Known rows, with every way that one mark hangs from another:
K476{K372{K388 K837{K304 K838}}}: [-1.34 -0.82  0.52  0.40  0.06  3.42  2.51  2.44 -2.05 -0.05  0.10  2.62
  0.80  0.37  0.14  1.65  0.54  2.84  1.06 -1.91  2.64 -1.38]
K837{K304 K372{K476} K838}: [-1.01 -0.42  0.82  1.36  2.10  5.88  1.37  1.79 -1.29 -1.08  1.02  1.05
  0.38  1.18 -0.67 -0.53  0.59  2.74  2.14 -1.54  3.76 -1.08]
K388{K372{K837{K304{K476} K838}}}: [-1.74 -0.99  2.34  1.85  1.53  4.19  2.50  0.85 -1.18 -0.91  1.80  0.72
  1.36  1.39  2.01  0.02  1.26  1.28  2.85 -2.78  1.14  0.92]
K476{K304 K372{K388}}: [-2.75 -0.54 -1.05  0.41 -0.44  2.22  4.50  3.29 -2.38 -0.91 -0.15  1.71
 -0.07  1.47  1.24 -0.49  2.59  1.79  0.41 -1.38  1.50  0.53]
K476{K304 K372{K388} K543}: [-1.60 -0.58 -1.86 -0.06 -1.67  2.13  3.95  2.75 -0.89 -0.86 -0.91  1.98
 -0.08  0.77  1.56 -0.26  1.97  2.18  2.23 -1.26  1.05  0.57]
K476{K543}: [-3.22 -0.52 -0.62 -0.32 -0.68  4.31  3.58  1.82  0.83 -1.93  0.45  1.34
 -0.68  1.17  1.82 -1.95  1.07  1.26  3.70 -1.65  1.30  1.00]
K372{K388 K837{K304 K838}}: [-2.37 -0.59  0.38  0.62 -0.48  4.50  2.96  1.81 -1.26 -0.80  0.00  1.56
  1.10  0.49  0.59  0.79  0.38  2.33  0.97 -1.63  2.45 -1.40]
K388{K372{K476{K304 K543} K837}}: [-2.38 -0.86  1.67  2.14  1.91  3.95  3.16  1.73  0.44 -2.34 -0.37  1.11
  0.19  3.63  1.40 -0.26 -0.31  1.48  5.20 -1.61 -0.68  0.69]
K388{K372{K476 K837{K838}}}: [-3.85 -1.44  2.83  1.71  3.68  4.90  2.13  1.25 -0.36 -2.34  0.92  1.25
  0.89  2.55 -0.42  0.56 -0.70  1.74  3.65 -1.67  0.36  0.10]
K837{K304 K372{K388 K476{K543}}}: [-1.62  0.10 -1.26  0.52  1.45  5.16  0.77  2.18  0.74 -1.50  0.33  1.15
  0.30  0.14 -0.34  0.05  0.13  3.18  4.21 -2.31  2.20 -1.49]
K304{K476 K837{K372{K388} K838}}: [-1.65 -1.26 -0.13  0.58  0.67  3.71 -0.55  1.39 -1.21 -3.34  0.71  0.69
  1.23 -2.48  0.57 -0.42  3.40  1.86  0.51 -0.41  0.97  2.13]
K388{K372{K476{K543} K837{K304}}}: [-2.46 -0.57  1.39  1.77  2.18  4.85  2.05  1.51  1.32 -1.24  1.31  1.02
 -0.01  2.57  0.60 -0.15 -1.56  1.74  6.27 -3.00  0.40 -0.69]
K304{K476{K543} K837}: [-2.91 -0.96 -0.25  0.74 -1.26  3.45  0.29  1.80  0.87 -3.54  2.11  0.81
  0.11 -0.49  3.05 -2.07  2.09  0.58  3.59 -1.16 -0.07  3.45]
K372{K388 K476{K304{K837}}}: [-4.16 -0.58 -0.73  1.70 -0.10  3.69  1.47  3.20 -1.16 -3.37  1.29  0.33
  0.83  1.57  1.06 -0.74  1.39  0.93  1.22 -0.10 -0.03  1.05]
K837{K372 K838}: [-1.28 -1.04  0.63  0.04  1.30  4.73  2.90  1.45 -1.25 -1.68 -0.52  1.22
 -0.22  0.44 -0.22 -1.43  2.21  2.06  0.90 -0.64  2.64  0.35]
K476{K304 K543}: [-2.10 -0.33 -0.66  0.57 -2.20  3.67  4.58  2.05 -0.36 -1.59 -0.53  0.96
 -0.57  2.16  2.62 -2.02  1.71  1.35  2.62 -1.04  1.13  1.15]
K388{K372{K837}}: [-4.11 -1.16  1.91  1.27  2.37  3.72  3.95  1.64 -0.12 -1.73  0.89  1.33
 -0.70  2.56  1.18 -1.03  0.54  0.63  3.26 -2.23 -0.16  0.66]
K372{K476 K837}: [-4.84 -0.94  2.17  1.84  2.44  4.65  1.99  2.58  0.00 -3.03  1.64  1.73
 -0.50  3.14  1.02 -0.59 -0.84  2.25  3.63 -1.77  0.97  0.50]
K476{K372{K837}}: [-3.16 -1.13  1.73  0.96  1.30  2.68  3.11  2.80 -1.14 -1.43  0.96  2.83
 -1.16  2.14  1.43 -0.58  0.62  1.98  2.52 -1.80  1.39  0.86]
K372{K476 K837{K304 K838}}: [-2.71 -0.66  1.96  1.97  1.34  5.47  1.81  2.12 -1.03 -1.65  1.33  1.46
  0.86  2.41  0.54  0.45 -0.96  2.64  2.85 -1.71  2.72 -0.83]
K476{K372{K388 K837} K543}: [-2.23 -1.03 -0.37 -0.32  0.16  2.52  2.22  2.50  0.29 -1.60 -0.36  3.08
 -0.43  0.17  1.02  0.98  0.12  2.72  3.68 -1.92  0.50  0.27]
K304{K476{K543} K837{K372{K388}}}: [-1.30 -0.92 -1.08  0.34  0.23  3.39 -0.89  1.58  0.72 -3.51  0.68  0.82
  0.26 -2.27  1.45 -1.06  2.81  1.90  3.04 -1.07 -0.23  2.40]
K304{K476}: [-4.62 -0.83  0.58  1.05  0.74  3.75  2.69  1.96 -0.66 -2.75  2.73  0.79
  0.10  1.41  2.98 -2.16  2.28  1.41  2.35 -2.36  1.12  2.66]

Rows:
[-1.08 -1.17  0.68  0.95 -0.49  2.53  3.67  2.53 -2.90 -1.10 -1.47  2.49
  0.82  1.01  0.77  1.42  1.60  2.71  0.27 -0.57  1.76  0.01] => K476{K304 K372{K388 K837{K838}}}
[-2.62 -0.82 -0.19  0.09  0.01  2.65  1.71  2.17 -0.05 -1.94  1.73  2.11
 -0.18  0.46  2.69 -1.10  2.07  2.22  4.24 -2.38  1.00  2.64] => K304{K476{K372 K543}}
[-0.23 -0.37  0.30  0.67  0.41  5.03  2.98  1.42 -1.69 -0.15 -0.09  0.98
 -0.13  0.47  0.10 -1.27  1.88  2.14  0.86 -1.49  3.83 -0.76] => K837{K304 K372 K838}
[-4.19 -0.73  0.14  0.78  1.41  4.40  1.02  2.25  1.58 -3.28  0.23  1.95
  0.53  1.07  0.67  0.61 -1.32  2.92  4.79 -1.91  0.18 -0.20] => K372{K388 K476{K543} K837}
[-0.53 -1.33  0.41  0.55  0.87  5.07 -1.10  1.44  0.58 -3.35 -0.37  1.07
  0.20 -0.76 -0.87 -0.73  0.71  2.08  3.69  0.52  1.23  0.86] => K304{K837{K372{K476{K543}} K838}}
[-1.27 -1.36  0.02 -0.77 -0.21  3.12  1.89  1.84 -0.23 -1.66 -1.37  3.17
  0.66 -0.76  0.38  1.59  0.19  3.01  2.94 -0.99  1.16 -0.19] => K476{K372{K388 K837{K838}} K543}
[-2.56 -0.90 -0.84  0.23  0.72  3.54  1.23  2.32 -0.41 -2.90  0.50  0.95
 -0.66 -1.13 -0.17 -1.35  2.49  1.18  0.62 -0.34  0.42  1.02] => K304{K837{K372{K388}}}
[-3.46 -0.20 -1.17  0.66 -0.26  4.09  2.65  2.40  0.18 -2.73 -0.27  0.90
  0.87  1.75  1.32 -0.38  0.57  2.27  3.21 -1.19  0.71  0.16] => K372{K388 K476{K304 K543}}
[-1.83 -0.10 -1.53  0.05 -0.96  2.83  1.63  2.50 -0.19 -0.62  2.04  1.75
  0.78 -0.57  2.36  0.30  1.85  2.56  3.54 -3.29  1.73  0.79] => K837{K304{K476{K372{K388} K543}}}
[-3.19 -0.83 -0.44  1.38 -0.50  4.13  1.44  2.46 -1.71 -3.26  0.23  0.30
  2.00  0.67  0.40 -0.03  1.49  1.37  0.41  0.70  0.93  0.77] => K372{K388 K476{K304{K837{K838}}}}
[-2.28 -0.80  0.12  1.60  0.34  3.78  1.96  1.81  0.28 -2.55  0.65 -0.01
  0.37  2.26  0.93 -1.30  0.92  0.16  4.68 -0.21 -1.02  1.77] => K388{K372{K476{K304{K837} K543}}}
[-0.39 -1.02 -0.78  0.77 -2.53  2.15  2.77  2.67 -1.03 -1.47 -0.25  1.80
 -0.89  1.02  1.95 -1.38  2.25  0.92  2.41  0.28  0.69  2.10] => K476{K304{K837} K372 K543}
[-2.36 -0.69  0.71  1.35 -0.16  4.22  1.67  1.57 -1.28 -1.58  1.36  1.34
  1.92 -0.11  2.04  0.82  1.19  2.62  1.54 -2.48  2.26  0.11] => K372{K388 K837{K304{K476} K838}}
[-4.04 -0.57 -0.31  0.60  3.20  4.65  1.31  2.45 -0.26 -2.85  0.79  1.15
 -0.04  0.77 -0.74 -0.63  0.90  2.67  2.36 -1.70  1.33 -0.18] => K837{K372{K388 K476}}
[ 1.05 -0.56  0.06  0.46 -0.41  4.92  1.07  0.76 -0.49 -1.03  0.30  0.90
  0.78 -0.97  1.53 -0.79  2.24  2.72  3.24 -2.07  2.98  0.85] => K837{K304{K476{K543}} K372 K838}
[ 0.80 -0.70 -0.50  1.06 -1.55  3.36  2.10  1.82 -0.41 -2.13 -1.29  0.94
 -1.19  0.48  1.31 -2.22  2.65  1.23  2.29  0.51  0.84  1.72] => K476{K304{K837{K372}} K543}
[-1.13 -0.97  0.01  1.28 -1.70  4.53  1.01  1.94 -0.57 -2.91 -0.17  0.43
  1.26  1.03  1.02 -0.90  1.01  1.44  2.99  0.93  0.88  1.46] => K372{K476{K304{K837{K838}} K543}}
[-2.94 -0.30 -0.20  1.30 -0.31  4.48  3.09  2.35 -0.03 -2.42  0.13  0.89
  0.10  2.99  1.77 -1.31  0.60  1.85  3.84 -1.04  1.06  0.93] => K372{K476{K304 K543}}
[-4.74 -0.46 -1.31 -0.01  0.91  4.56  1.65  2.27  1.34 -2.92  0.80  1.28
  0.63  0.66  0.57 -0.25 -0.18  2.33  4.12 -1.81  0.49 -0.19] => K372{K388 K476{K543}}
[-1.57 -0.79  1.91  1.93  0.09  4.54  2.00  1.34 -1.51 -1.41  1.77  1.21
  1.12  1.04  2.63 -0.26  1.18  2.27  2.05 -2.20  2.56  0.80] => K372{K837{K304{K476} K838}}
[ 0.03 -0.92 -0.74  0.77 -0.71  3.54  1.90  2.03 -2.26 -2.13 -1.58  0.56
  0.63 -0.84 -0.11 -0.74  3.40  1.44 -1.03  1.07  1.47  0.62] => K476{K304{K837{K372{K388} K838}}}
[-0.60 -0.97  0.16  0.81  0.16  3.64 -0.42  1.54  0.60 -3.42  0.91  0.79
 -0.57 -1.16  2.03 -2.20  2.68  1.49  3.46 -0.89  0.33  3.36] => K304{K476{K543} K837{K372}}
[-2.84 -0.92  1.16  1.81  0.77  4.37  2.42  2.33 -1.69 -2.69 -0.81  1.26
  1.50  1.95  0.46  1.12  0.06  2.92  1.35 -0.49  1.42 -0.22] => K372{K388 K476{K304} K837{K838}}
[-0.89 -0.94 -0.38  0.57 -1.07  1.97  3.46  2.58 -0.83 -1.31 -1.50  2.64
 -0.15  1.11  1.69  0.75  0.96  2.77  2.78 -1.12  0.50  0.37] => K476{K304 K372{K388 K837} K543}
[-1.48 -1.15  0.16  1.11 -2.11  3.82  3.15  1.98 -2.17 -2.08 -0.28  0.45
  0.50  1.11  1.75 -1.64  2.78  0.42 -0.29  1.17  1.47  1.74] => K476{K304{K837{K838}}}
[-3.68 -1.05  0.43  0.39  1.19  2.44  2.87  3.08 -1.07 -1.46  0.42  2.97
 -0.62  0.96  0.82  0.76  0.67  2.52  1.91 -1.90  0.97  0.05] => K476{K372{K388 K837}}
[-2.17 -0.39 -0.65  0.44 -0.21  3.22  1.80  2.18 -2.23 -0.37  1.91  1.62
  1.78 -0.67  1.47  0.95  2.66  2.64  1.03 -2.38  2.81  0.57] => K837{K304{K476{K372{K388}}} K838}
[-2.05 -0.60  0.14  0.60  2.19  4.95  0.94  2.01  1.00 -2.61  0.11  1.42
 -0.82  1.06  0.12 -1.55  0.19  2.66  4.70 -1.41  1.43  0.48] => K837{K372{K476{K543}}}
[-1.79 -1.25 -0.18  0.52 -1.01  2.42 -0.02  2.41  0.04 -2.55  1.99  1.68
 -0.14 -0.62  2.49 -1.28  2.39  1.29  3.99 -1.07  0.07  3.49] => K304{K476{K372 K543} K837}
[ 1.86 -1.13 -0.43  0.68 -1.86  3.94  1.80  1.14 -1.20 -2.15 -2.19  0.85
 -0.18 -0.42  0.75 -1.46  2.73  1.55  1.41  1.32  1.46  1.34] => K476{K304{K837{K372 K838}} K543}
[-3.31 -0.85  1.95  2.51  1.28  4.09  2.91  2.80 -1.09 -2.66  0.54  1.37
 -0.19  4.11  1.83 -0.86 -0.13  2.20  2.69 -1.03  1.18  0.62] => K372{K476{K304} K837}
[-1.41 -0.31 -0.43  0.47 -0.84  3.06  1.85  2.28 -0.33 -0.48  2.29  1.83
 -0.01  0.50  2.92 -1.02  1.86  2.32  4.18 -3.21  2.10  1.52] => K837{K304{K476{K372 K543}}}
